What can hang from each mark:
kiboba: kazezi kotig nemife
kazezi: kiboba
nemife: bune kiboba rufu
temil: kotig nemife
bune: nemife
kotig: kiboba temil
rufu: nemife

Each row was made from one small tree. Brackets hold a mark, then the marks that hang from it, in alphabetical order. Every link used is in the known rows. Write each row's tree.
Known rows:
[temil [nemife kiboba]]: [ -4  -2  -5  11 -15  -4 -12  -3 -15 -42 -20  11 -22  22  24 -34  19  15
  10  -9  13 -10  15  10  -1   7  24  15  11  10  -8  -3  -7 -23  -3   2
 -21  10  20 -19  23  20  11  13   3   6 -19 -17   9  -4  20   2   0 -22
  -2 -14 -27   0  10  20 -15 -17 -10 -23   5   1   9]
[kiboba kazezi]: [-14   6  -1  21   4 -13  -5  -4  -4  -2   7  18 -34  11  21  -4 -14  -9
 -25  -3  -2 -32   8  -2   0  -3  15  24 -11   8   4  -7 -13  -3  14   8
  16  30   9 -23  -5  -7  19  10   9  17 -18   6  10  16  16  -4 -11  -7
 -16  -9  -9   9   4   1  -9  -5  11 -14  10 -18  -4]
[kotig kiboba temil]: [-27 -17   4   4  -8 -15  -4  20  11  38   6  20 -28  19  -2   6   2 -21
  16  25  22   2  31   5  -2  23   7   2   9 -55   5   1   4  -9 -17  -5
 -37 -11  20 -12  -3 -15  15  19  27  34  -6 -18 -10 -11  -9   4   8  18
  40   6  -2   0   9  11   1 -29 -14  18  25 -21  47]
[rufu [nemife bune [kiboba kazezi [kotig temil]]]]: [ 21   4  -4   2   3  12  -9   0  -2  22   4   3  20 -15  -9  17   4   1
 -10  -2 -16  19  -3  -5   4   5  -2   0   3 -19  13   3  -3   4   5  10
  11 -22   4  16   0  -6  -1  -2   4  -7  14   7  10 -10  21   5   6  10
  -3  -4  17 -22 -10   3  15  22   0  17   0   0   2]
[kazezi [kiboba kotig [nemife bune rufu]]]: [ -8   2   0 -18   5  -3  -2  -1   0  22  -6  -7 -16 -18  -9  -7 -17  -2
 -20   8  -9  -2 -30  -9  -1 -15   1 -11   0  17  -7  -6  -2  -5  14  -5
  16   8 -38  26 -10  -1 -10 -12 -14 -25  11  -9   2  22   1 -12  -5 -22
   2   7   2   7  -4  -1  13  -3   8   4 -17   7 -26]
[kotig kiboba [temil [nemife bune rufu]]]: [-14 -26   5   5  -6   0   0  24  -4   9  -2   1   3  26  -9 -13  11  -3
  45  12   9  15  34   6  15  21   1 -21  14 -32 -12  15   7  -1 -19  -5
 -56 -24  15  -4   8  11  -6   8   9  20   4 -23 -16 -19 -15   4  16  19
  32  14   8  -3   3   4   3 -23 -17  23   7   2  36]
[kotig [kiboba kazezi [nemife rufu]] temil]: [-16  -7   8 -12   8 -16   7   6   6  12  -3 -13   7   2 -34  29 -17 -14
  16   9 -13  -8  11  -4   5  17 -16 -18  10 -29   7   6  15  14 -18  -6
  -1  -7   3  -3 -14 -19   9  -7  11  11  10   5 -14  -9 -17  -4  -7  35
  31  -2  18  22 -10 -11  -7  -9  -6  12   6 -12  20]
[rufu [nemife [kiboba kazezi kotig]]]: [ 10  12  -7   4   3  -1 -15 -12   4  14  -7   4  -4 -14   8   5   2   2
 -27 -12 -13  -4  -8  -3  -3   3   7   7   9  -7  22 -11  -2  -6   2  17
  31  -8   3   6  -2  -8  17  -1   7  -8   2   7  10  -8  26   4  -4  -5
  -5 -14  -6  -4  -5  12   4  12  -2  -5   0 -10  -3]
[bune [nemife [kiboba kazezi [kotig temil]] rufu]]: [ 15  20  -5 -15  15   0  11 -12  20 -24   6 -24   1  -5  -8  20  -3   5
  -1  -4   4   9  -4  14  -9 -12 -26   0  -1   9  14   2   8  12  -7   4
  15   5   1  -3  -7  -5  -2  -3  -4   9   1  22 -22  -4 -14  -1 -19  15
 -12  -8   7 -11   2  -7 -17   1   8  -6   3  10  -2]
[kazezi [kiboba kotig]]: [-28   6  -3  -2  -3 -25 -11   3  -2  30  -3  11 -54  -3  -1 -18 -14 -13
 -37  12  12 -20 -14  -3  -4  -9   6  11   9  -9   4 -12  -2 -20  16   3
  12  21 -13   4 -11  -5  13  10  -7  -4 -13 -10   2  20  13  -9  -5 -28
  13  -8 -23  -1  14  16   0 -10  -5   0   4  -5  -7]
[kazezi [kiboba [nemife rufu]]]: [-23  -2  -5 -26   1  -9  -4  -4   1  30  -9  10 -51 -11  -1 -11 -11  -2
  -9   1   0 -32 -21  -6   4 -10   4   1  -4  22  -5  -7  -5 -14  11  -1
   6  11 -26   8   0  -6   9   5 -13 -10  -1 -31  -1   8  11 -12  -6 -29
  13   2  -8  18   2   5  -2 -23   8 -10  -3  -5 -13]
[kiboba kotig nemife]: [  5   2  11 -17 -17 -18  -9 -11   8   6   0   3   5 -15   2  10 -16 -19
 -33   1   1 -14 -18  -9 -29   3  20  20   1  11  21 -12   5   1   1  -6
  33  33 -11  -6 -11 -14  10   5  13 -15 -14   5  26  23  -1  11  -8 -10
 -17 -14 -42  24   5  -8   2  23  -4 -33 -12   7 -18]
[bune [nemife [kiboba kazezi] rufu]]: [  9  17 -10  -4  19   7   7 -19  18 -26   4 -10 -22   7  16   7  12  15
   8 -14  10  -9  -2  13  -8 -15 -14   4 -14  37   4   0  -1   1   2  11
   9  10  -6  -9  -3  -4   5  -1   0  13  -2   6 -22  -2   2 -11 -21  -5
 -26  -3   8 -12   1   1 -25 -19  24 -15   5  -5  -6]
[kiboba [kotig temil]]: [ -7 -10   9   2 -21 -17  -7  16   4  28  12  20  -8  -7  -2   2 -11 -31
 -24  19  20   3   9   0 -10   2  13  21   2 -29  19  -6   6  -6  -6  -8
  -1  12  16 -13  -3 -10   2  13   6  11 -20   7   8  11 -10  13   9   4
  13  -3 -30   3  22   5  10  11 -12  -8   9  -1  11]
[temil kotig [nemife bune rufu]]: [ -9 -12   8  25 -17  11   1   0 -19 -49 -11 -11  10  20  15 -47  16  21
  21 -24  10 -16  27   7  14 -13   9  -8  12  22 -31  10  -1 -10   1  15
 -44  -1  13  -5  27  37 -10  12 -30  -1 -19 -23  14  -9   1  11  24 -29
 -17  28 -38   4  13   4   3   6  -6 -13   2  11 -16]
[bune [nemife [kiboba kazezi kotig] rufu]]: [ 15  24  -6  -5  17   0   9 -20  18 -32   6 -23  -4  -3   6  12   3  12
 -10 -11   2   1 -11  11 -12 -19 -20   1  -7  30  11  -2   3   6   0  11
  22  11 -11  -3  -7  -4   2  -7  -5  -1   1  26 -15   3 -11  -7 -22  -3
 -30  -8   1 -12   1  -5 -21   0  16  -9   2   7 -13]
[kiboba nemife]: [ -2  -6   3 -14 -13  -9 -10  -6   7  17   2  29 -22  -6  22   3  -4 -12
 -12   0   5 -31  -6  -5 -18   6  34  27  -7  21   7 -10  -1 -10   1  -4
  11  24   2 -13   2 -13  16  13  20   3 -15 -25  18  10  15   6  -4 -14
 -14 -10 -32  24   3   1  -6   1   6 -33   1 -11  -8]

Write each row's tree:
[ 24  10  -6   5   5  13  -8  -6  -5  15   2   0  13 -10  10   5  11   8
 -18 -11 -17  12 -10  -5   1   2   1   3  -1  -5   7  -1  -9  -2   8  16
  15 -17  -4  17  -3  -4   4  -3   6 -14  16   3   8  -4  26   2   4  -3
 -14  -4  16 -25 -10   6  13  20   5  11  -6  -3 -10]	[rufu [nemife bune [kiboba kazezi kotig]]]
[ 15  20 -13  32  14  11   6  -7 -10 -21  12 -10  22   5   5  -1   6  12
 -16  -2 -13  25  -9  -2  -1  -3  -8  -2  -6  -6 -16   0  -7   7  24  -6
  16  -1  -5   7 -12   5  -8 -19  -6  -7  11  33  10  14   0 -13  -9  -3
 -19  -6  28 -31  -7  -1   0  11   3  14  -5   0  -6]	[nemife bune [kiboba kazezi kotig]]
[ 20   3  -8   3  -4  19 -10   1   2  34   6  15   8 -11  21  -2  24   5
  -9  -7  -4  25  -6  -1   0   2  12   5  -1  -6   4  -3 -11  -8   6  11
  -3 -25  -5  19   5   1   4   6  13 -11  12 -10  14 -10  24  12  16 -12
  -6   1   6 -26  -3  13  19   9   1  12  -2  -7  -3]	[rufu [nemife bune [kiboba kotig]]]
[-21  -7   4  -9  -8 -10  -2  15 -11  11 -12  -1 -21   0 -16 -18 -15  -6
 -10  17   9  -2  -7   1  11  -5  -8  -7  12 -13  -3   1   2 -11   6  -6
  -7   2  -8  12   2  10 -12   3 -22  -6   4 -14  -6   2  -3  -2   6 -12
  24   4  -7  -6  12   6   9  -5 -14  16  -6  13  -6]	[kazezi [kiboba [kotig [temil [nemife bune rufu]]]]]
[  8  12 -14 -13  11  15   5 -12  23 -12   4   4 -24   6  27   1  28  15
  15  -7  21  -3   1  18 -10 -12   1   9 -18  36   1  -1  -9  -7  -4  10
 -11  -2  -5  -9   8  -2   7  12   6  14  -5 -12 -17  -9   2  -4  -6  -9
 -22   3   0 -13   7   4 -22 -26  20 -11   8  -3   5]	[bune [nemife kiboba rufu]]
[-15 -11   3   6   3 -19   4   7 -10 -18 -12 -13   1  24 -23  -3 -12  -6
  21   5  -4  -9  30   2  17  21 -15 -22  17 -36   7   7  10   3 -20   3
 -22 -10  22 -12   3   4   5  -2   0  20  -3   4 -15 -16 -10  -1  -1  25
  35   0   4  14  -3  -5  -5 -12 -17  16  10  -1  28]	[kotig [kiboba kazezi] [temil [nemife rufu]]]
[  8   9 -19  27   6  32  14   1  -1   2  15  -5  21  -4   8 -18  32  23
   4  -4   6  43 -11   9   4 -14 -12 -14 -19  17 -27   2  -7   4   6  -6
  -8 -25 -15  22   1  15 -19 -16 -15 -14  15  18  -8  -4 -19 -11  17 -10
  -6  18  33 -24   3   4   7  -6   8  24  -7  -2  11]	[nemife bune [kiboba kotig] rufu]
[  8  -9   2  -7  -3  16   2  -3   5  20  10  12   4 -12  19  -3  11   0
  11  -5  -1  -4 -12  -3  -8  -9  13   4 -24  41 -16   1  -9   4   3  -6
  -3   1 -11   4   3  -1  -4   3   7 -12  -1 -23   6   2  -1  -1  10 -10
 -16  15   5  14  -5  -8   6  -3  16 -12  -9  -5  -9]	[kiboba [nemife bune rufu]]
[-13 -24  12  -4 -23   0  -7  16  -6  -1  -6  26 -16   7  -3 -20   2 -10
  14   6  24 -15  25   8   8   7  12  11   3 -11   4   3   4 -13 -17  -5
 -31   0  31 -20  22  14   1  17   2  19 -16 -19  -8 -19  -2  12  16   1
  23   2 -24  14  12   5   3  -8 -12 -13  12   8  16]	[kotig [temil [nemife rufu]]]
[ 13 -14  12 -20  -8   4   6  11   7  24  12  -2  46 -29 -21  18 -13 -14
  -3  11  -1  21 -16  -6 -13   0  -4   2 -12   3   7   3  14  14  -7 -19
   8  -3  -6  10  -6  -5 -21  -5   1 -17   4   8   4   3 -26   7  12  12
   4   8  -3  17  -2 -15  16  27   1   0 -14  18 -11]	[kiboba [kotig temil] [nemife bune rufu]]
[ 20  10   8   2  10  -1  11 -16  -3 -15   9 -27  46 -18 -13  17 -26  -4
 -26  -3 -32   6 -27 -17  -7  -9 -13  -9 -11  28   3  -4   6  25   9  -3
  52  19 -27  13 -23  -4 -13 -27  -5 -29   7  35  14  24 -17  -5  -6   5
 -33  -2   6  16 -14 -25   1  39   9  -8 -21   8 -38]	[kiboba kazezi kotig [nemife bune rufu]]
[-15  -4  -2 -19   8   6   1   0  -4  31  -3  10 -34  -8   2 -10  -7   6
  -2   2  -3 -19 -23  -9   5  -9   3  -5  -9  26 -15  -1 -10 -10  17  -4
  -2   3 -31  16   0  -5  -1   2 -10 -15   7 -33   0   9  15 -16   3 -22
   5  10  11   3  -5   4   2 -18  13   3  -9  -4 -15]	[kazezi [kiboba [nemife bune rufu]]]
[ 20  -2  -4  -7  -6  20 -11   8   2  38   5  17  13 -14   6   6  19  -1
  -2   1   1  26  -2  -2  -1   5  10   6   6 -19   9   3  -4  -3  -1   4
  -9 -28   6  19   7  -1   0   6  11  -5   9 -15   4 -19  19  12  17   1
  10   0   6 -26  -2  11  24  10  -1  14   3   2   6]	[rufu [nemife bune [kiboba [kotig temil]]]]
[  4  -9   2   7   0  12   4  14 -18 -31  -7   4  10  10 -12  -9   6   8
  27   0   2   7  17   8  19   7 -13  -5   0 -10 -10  10   4   1  -3  -6
 -25 -17  18  -8  18  16 -15  -4 -13  12   0   0  -8 -20  -2  -1  12  18
  18   1  18  -7  -4   1   3  -4  -7  10   2   8  12]	[kotig [temil [nemife bune [kiboba kazezi] rufu]]]
[ 13  13  -8  22   4   8   8   8  -9 -17  10  -6  29   4 -13  10   2   4
  -3   5  -8  32  -4   0   1   4 -11  -3  -7 -26  -9   3  -1  12  12 -13
   6  -7   4   7  -9   3 -13 -15  -4   2  11  31   4   5  -4  -9  -5  13
   1  -7  35 -28  -7  -5   8  10  -5  23   1   3   9]	[nemife bune [kiboba kazezi [kotig temil]]]
[-14   6   1  16   5  -5   8 -14  -3 -19  -4 -28  11  15  -5  -3  -4  10
   6 -20 -17 -15  13  -5   6  -6  -6 -21  19  -4 -18   6   3  11  -4  16
 -11   3  -8   5 -10   4   5  -5 -16   5  -6   6  12   4  -7  -7  -5  -5
  -4  20 -10   8  -4  -7   0   0   0  -1   1 -11  -6]	[temil [kotig [kiboba kazezi [nemife bune rufu]]]]
[  4   2  -9  22   7  18   6  -6 -23 -57  -9 -13  10  19   8 -29  20  31
  22 -18 -11   3   6   6  19  -7  -8 -11  -3  25 -28   6 -10  -3   9   4
 -13  -9   4  -2  17  31  -8 -11 -17  -9   2   5  -3  -9   7  -8   7  -8
 -16   4  18  -9 -10  -1  -9  -5   1   1  -8   8  -7]	[temil [nemife bune [kiboba kazezi] rufu]]
[ -5  -9   7  -6  13   0   9   6   2  17   3 -10  17   5 -25  26 -12 -10
  28  15 -19   8   7  -9   8  15 -15 -22   2 -28  -1   9   8  20  -9 -10
 -12 -14  -6   3 -15 -14  -4 -14  11  10  18  11 -11  -5 -21  -6  -6  33
  25   9  33   9 -14 -14   4  -4  -2  20   1  -7  17]	[kotig [kiboba kazezi [nemife bune rufu]] temil]
[ 15  18 -10  -4  14  -5   2 -20  14 -27   3   2 -31  15  22  16   6   7
   1  -8  13 -17   1   8 -15  -4   0  16  -8  17  11  -4  -7  -3   5   7
  11  21   0 -19  -1  -9  12  13  13  21 -12  -2  -7   2  17  -4 -29  -3
 -23 -18   0 -18   4   5 -25 -13  13 -17   7  -2  -8]	[bune [nemife [kiboba kazezi]]]
[ 20   2  15 -13   7  -4  11   0  -3  -6   7 -22  57 -25 -35  31 -32 -16
 -13   5 -30  13 -20 -16  -1  -3 -21  -8  -9   3  10   9  15  29   0  -8
  40   9 -14   8 -20  -6 -19 -22  -8 -21  10  36   3  17 -22   1  -8  27
 -11   0  12  23 -16 -27  13  42   1  -3 -17  16 -24]	[kiboba kazezi [kotig temil] [nemife bune rufu]]
[-19  -9  10   3  -6 -28  -5   8 -12 -22 -13  -4  -7  29 -19   3 -15 -11
  20   9  -4 -11  32  -3  10  24  -2 -12  25 -50  12   5  10   1 -17   1
 -16   4  26 -20   2  -2  11   7  17  26  -5  -4  -8  -7  -2   6  -9  23
  28 -11  -9   8   2   2 -10  -8 -27   9  14   5  26]	[kotig [kiboba kazezi] [temil nemife]]
[  2 -17   1   3 -13  14  -4  18 -11 -16  -6  17   7  12  -3 -16  17  11
  28   3  20  14  20  11  14   8   0   1   1 -12 -13  13  -1 -11 -10  -8
 -43 -20  22  -8  23  19 -14   6  -9  12  -2 -18  -7 -22  -5   4  18  15
  20   8   8  -5   4   3   3 -15 -10  10   7  10  22]	[kotig [temil [nemife bune kiboba rufu]]]
[  4   1  10 -17  -7  -7   0 -11  10   8   5  -9  13 -25   0   2 -12 -13
 -26  -1  -4  -5 -22  -7 -20  -5   6   9  -5  27  11  -9  11   6  -5  -3
  35  16  -8   1  -7  -7   3  -3   2 -23  -9  12   9  17 -14   9  -1  -7
 -17   0 -31  30   4 -10   1  18   2 -22 -13   3 -17]	[kiboba kotig [nemife rufu]]
